Every row comes from one small tree of marks. The marks that hang from a mark follow it in brackets, in alphabetical order. Every link used is in the known rows. Which tree was each row made from?
Known rows:
zorib(delo(tonug vanor(bevop(fibole(nuvoka))))): [ 22.4  -2.9 -21.2  -6.1  28.1 -10.1 -19.8  -4.0  28.9   9.7  24.0 -10.7
  -5.3  -0.7   3.7 -27.9 -17.3  42.3  28.7  -2.4  12.5]
vimuz(vanor(bevop)): [ 43.8 -11.0  45.2   4.5 -23.3 -19.2  32.1  22.1  12.1   6.8  27.4  11.3
  21.5  17.5   1.2   1.5   2.5  12.9  31.9  27.5  19.2]
delo(tonug vanor(bevop) zorib): [  1.4  34.0 -34.8  -2.0  60.1   5.2  36.7  52.1 -28.1   6.7   1.8  -4.5
 -51.7  -4.3 -16.4 -28.2  16.6 -23.5  14.4  12.8  -4.2]
lasutep(vanor(bevop(fibole(nuvoka)) delo(zorib))): [ 55.4   5.8  32.0 -11.0  20.1  65.0 -19.0  60.5  -0.2  19.7   6.3 -30.7
 -13.7 -25.0  25.7 -17.8 -26.5  14.4   9.6 -45.4  44.8]
lasutep(vanor(bevop delo(zorib))): [ 45.1  29.5  39.1 -10.3  17.2  49.6  38.7  68.9 -18.9  13.1   0.1 -29.1
 -61.6 -21.3  26.6   1.7   9.8   8.1  14.6 -28.8  26.7]
zorib(delo(tonug vanor(bevop(fibole)))): [ 11.4  17.1 -13.7 -16.2  30.6  -7.0  18.5  14.5  16.7  -9.3  20.8 -12.8
   4.0  -9.5  -5.4 -19.5   6.7  25.6  -4.8  -1.8   0.9]
vimuz(vanor): [ 32.8  -9.7  29.2   5.0 -38.8 -34.1  13.6  27.4  16.3   3.5  27.0  27.6
  27.8  34.1 -11.7  34.6  14.3 -19.5  42.4   0.8  30.4]
zorib(delo): [ 35.6  20.7  31.3 -15.3 -24.9 -42.8  22.5  34.6  22.0   0.8  35.6   7.5
   2.6   4.4  -6.1  49.0  14.3  28.1  30.5 -30.1  22.8]
vanor(bevop(fibole(nuvoka)) delo(tonug(zorib))): [-18.2  11.3  43.1 -12.2  -7.0  68.2 -35.4 -39.8  16.2  28.7   3.9 -28.7
  21.3  -8.6   9.9 -38.5 -47.7  10.8 -12.1 -11.0  -0.8]
fibole(nuvoka): [ 23.1  -6.0  14.5 -10.0 -22.3 -16.9 -13.7  13.7  14.1  19.7  15.0  31.0
  20.9   1.5 -26.5  29.0 -10.6  -4.7  57.3 -20.1  35.3]
lasutep(vanor(bevop(fibole(nuvoka)))): [ 39.9 -24.2  17.8 -23.0  -7.1   7.6  -5.3  18.0   8.3   0.5  -4.7   3.9
  14.6 -23.9  -5.8  -4.5 -29.1   5.3  44.6 -25.5  39.8]
tonug(zorib): [-17.6  27.3  22.1 -12.4 -41.5 -19.3  18.6   1.8  -9.5   3.3   8.3   0.1
  35.7   7.8 -15.8  41.2   2.4 -31.6  29.8 -24.7  12.2]
delo(tonug(zorib) vanor(bevop(fibole(nuvoka)))): [-27.9  12.2 -35.8   1.0   8.6  14.6 -23.7 -35.5  -4.9  13.2  -6.1 -13.2
  21.1   2.9  -2.6 -33.6 -28.9 -17.1  25.4  -0.4   4.2]
tonug(delo(vanor(bevop(fibole)) zorib)): [ 18.7  48.1 -17.2   0.6  42.5  15.6   5.3  75.2 -20.1  -5.2  49.4 -55.6
  40.0 -28.6   3.7 -10.8  -0.1 -62.1 -21.4 -33.7  17.9]
vimuz(vanor(bevop delo)): [ 50.3   3.7  68.8   9.6 -16.1  28.4  20.3  15.1  25.2  12.8  37.3  -6.8
  -0.5  21.7  24.0  -0.6   1.5  31.1  14.2  17.7  24.1]
zorib(delo(tonug vanor(bevop))): [ 15.6  21.5 -15.1  -6.3  23.5 -23.2  32.9   7.1   7.2  -0.4  20.3  -7.6
 -48.9   1.8   0.4  -7.0  19.2  38.8  29.7  14.2  -3.0]
fibole(bevop nuvoka): [ 14.5  -9.9  24.5   5.5 -21.0 -47.2  -0.9  10.0  16.9  30.7  22.0  18.9
  30.5 -29.1 -27.8  -8.0  -8.0 -17.9  60.7 -18.4  81.1]
vimuz(vanor(delo)): [ 35.2  12.5  56.3  11.9 -39.9  16.6  -1.5  27.0  28.0  14.2  34.9   8.0
   8.5  32.1  10.4  33.0  17.3  -1.8  25.1  -9.2  24.6]
vanor(bevop delo): [ 25.8  26.6  57.9 -16.1  -0.4  48.3  25.4  17.2  19.7   3.2  29.6 -10.3
   2.4 -16.4  -2.3  -4.6  -1.4  30.6  -1.6  -8.0  12.6]

Write each row's tree:
[ 32.3  13.0  50.8   6.2  21.4  47.9  25.0  39.4   0.9  30.2  19.5 -19.3
 -45.4  18.4  23.1 -32.1   2.2  12.3 -10.5  26.9   0.8] -> vimuz(vanor(bevop delo(tonug zorib)))
[-11.1  46.6  -4.4  11.7 -13.7  -4.7   5.5 -14.7 -22.9  -2.0  38.8 -50.6
  24.3  -5.8  28.3   9.3  23.1 -46.9  19.8 -15.6  11.6] -> tonug(delo(vanor(bevop)) zorib)
[ 53.1  19.5  60.3   6.2   8.8  56.6  11.7  73.5  11.5  11.3  39.2 -33.5
  31.4   6.5  22.9 -16.2 -15.9  -1.3 -27.9 -11.2  22.3] -> vimuz(vanor(bevop(fibole) delo(zorib)))
[ 11.4  39.0   0.4  -5.3  -9.1 -19.5  13.4  12.5  -1.0 -15.6  30.8 -37.3
  39.8  -3.9  29.1  10.7   4.0  21.1   9.2 -29.6  16.7] -> tonug(zorib(delo(vanor(bevop(fibole)))))
[ -9.4  38.1 -53.6   2.4  42.9  -6.4  15.3  61.4 -22.3  12.8  -0.7   4.1
 -40.6  11.4 -34.0   6.5  27.5 -49.0  23.8 -12.0   3.6] -> delo(tonug vanor zorib)
[  7.4   6.5 -41.6  -1.4  57.0  22.7 -17.4  44.3 -12.4  19.1   4.1  -8.0
  -4.9 -11.3 -14.0 -47.9 -18.5 -17.0  12.6  -3.4  10.3] -> delo(tonug vanor(bevop(fibole(nuvoka))) zorib)
[  9.4  31.1  17.4 -11.6  19.5  48.6   8.0  53.5 -12.3  20.6 -18.0 -13.9
 -85.8  -2.0  -5.2  10.4  19.1 -32.0   9.2 -33.3   9.7] -> lasutep(vanor(delo(tonug zorib)))
[ -5.1  25.4 -18.7  12.0 -13.5   2.9 -48.4 -19.2  -6.2   5.9  38.8 -52.8
  68.7 -13.3  29.3 -11.5 -16.3 -36.4  19.7 -31.8  29.2] -> tonug(delo(vanor(bevop(fibole(nuvoka)))) zorib)
[-43.6  26.6 -24.1  -9.7   8.0  16.9  16.1 -19.8 -15.2  -6.9  -5.4 -25.4
  27.1  -4.8 -13.4 -28.1 -10.2 -32.5  -9.4  -0.6 -11.6] -> delo(tonug(zorib) vanor(bevop(fibole)))
[ 18.9  12.7  29.3 -17.8  42.7  83.0 -25.0  33.4  11.8  36.3  16.7 -24.3
  -4.4 -26.1  -1.5 -53.6 -46.0  12.2 -25.5 -15.2   6.0] -> vanor(bevop(fibole(nuvoka)) delo(tonug zorib))
[ 31.9  23.1 -25.1  10.2  36.8  12.6 -36.6  56.7 -13.7  15.0  49.5 -44.0
  40.8 -26.2  17.5 -23.9 -11.4 -42.0  11.6 -34.5  35.8] -> tonug(delo(vanor(bevop(fibole(nuvoka))) zorib))
[ 13.4  43.0  -1.2   7.6 -17.0 -37.7  30.9   7.8  -8.8  -3.2  31.5 -27.6
  -8.7  14.7  40.3  19.7  27.2  39.2  46.0  -9.8  16.2] -> tonug(zorib(delo(vanor(bevop))))
[ 38.1  44.7  52.4 -10.6  24.5  60.2  32.7  66.6  -4.1  17.3  32.9 -26.9
 -13.0 -12.5   6.7  -9.7   1.9  14.1  -9.8 -15.9  17.0] -> vanor(bevop delo(zorib))
[ 21.1  -6.3  55.9  -6.1  -0.6  56.2   2.3  -2.4  34.5   9.4  17.6 -17.0
  15.9  13.3   0.9 -34.3 -19.1   7.2 -32.2  18.0   1.1] -> vimuz(vanor(bevop(fibole) delo(tonug)))
[-35.9  30.2 -25.0   4.4   6.9  -3.9  27.3 -25.1 -20.1   2.6 -10.5 -12.7
 -24.0   6.2  -8.3 -14.6  10.7 -19.5  25.8  18.6 -13.2] -> delo(tonug(zorib) vanor(bevop))
[-10.7   9.5  61.9   2.3 -25.5  58.4  -0.6 -31.3  13.9  15.7  10.5 -33.5
  28.8  16.0  26.0 -30.1 -22.4  -5.8 -29.5  12.0  -5.6] -> vimuz(vanor(bevop(fibole) delo(tonug(zorib))))
[ -4.0  13.5  60.1   9.1 -28.4  40.3   9.4 -35.8   9.9  24.6  10.6 -21.0
 -19.7  30.2  36.7 -20.5  -1.4   9.7   7.3  25.3  -9.2] -> vimuz(vanor(bevop delo(tonug(zorib))))
[-50.6  36.2 -43.6   6.4  -5.4 -13.7   7.2 -23.4 -17.4   4.3 -14.3   1.1
 -17.7  18.9 -18.3  23.7  25.8 -50.3  34.8  -9.9  -5.3] -> delo(tonug(zorib) vanor)
[-23.6  35.4  53.1 -12.5  -6.5  57.8  16.7 -38.3  -2.2  16.7  -0.7 -25.6
 -25.1  -4.3   5.5 -19.0 -11.6  12.4 -10.7   5.6 -16.5] -> vanor(bevop delo(tonug(zorib)))
[  8.9   5.9  41.0 -27.7  14.2  73.3  12.6  -4.7  11.4  -5.6 -15.1 -22.3
 -33.8 -27.2  -9.7 -26.3 -19.2  -4.3 -21.7 -14.4   1.0] -> lasutep(vanor(bevop(fibole) delo(tonug)))
[ 21.2  22.9  56.2 -27.3   9.1  71.1  10.2  23.6  22.8  -5.0  30.0 -22.6
  48.7 -28.3 -11.6 -11.2 -26.9  13.4 -29.2 -21.6  17.4] -> vanor(bevop(fibole) delo)
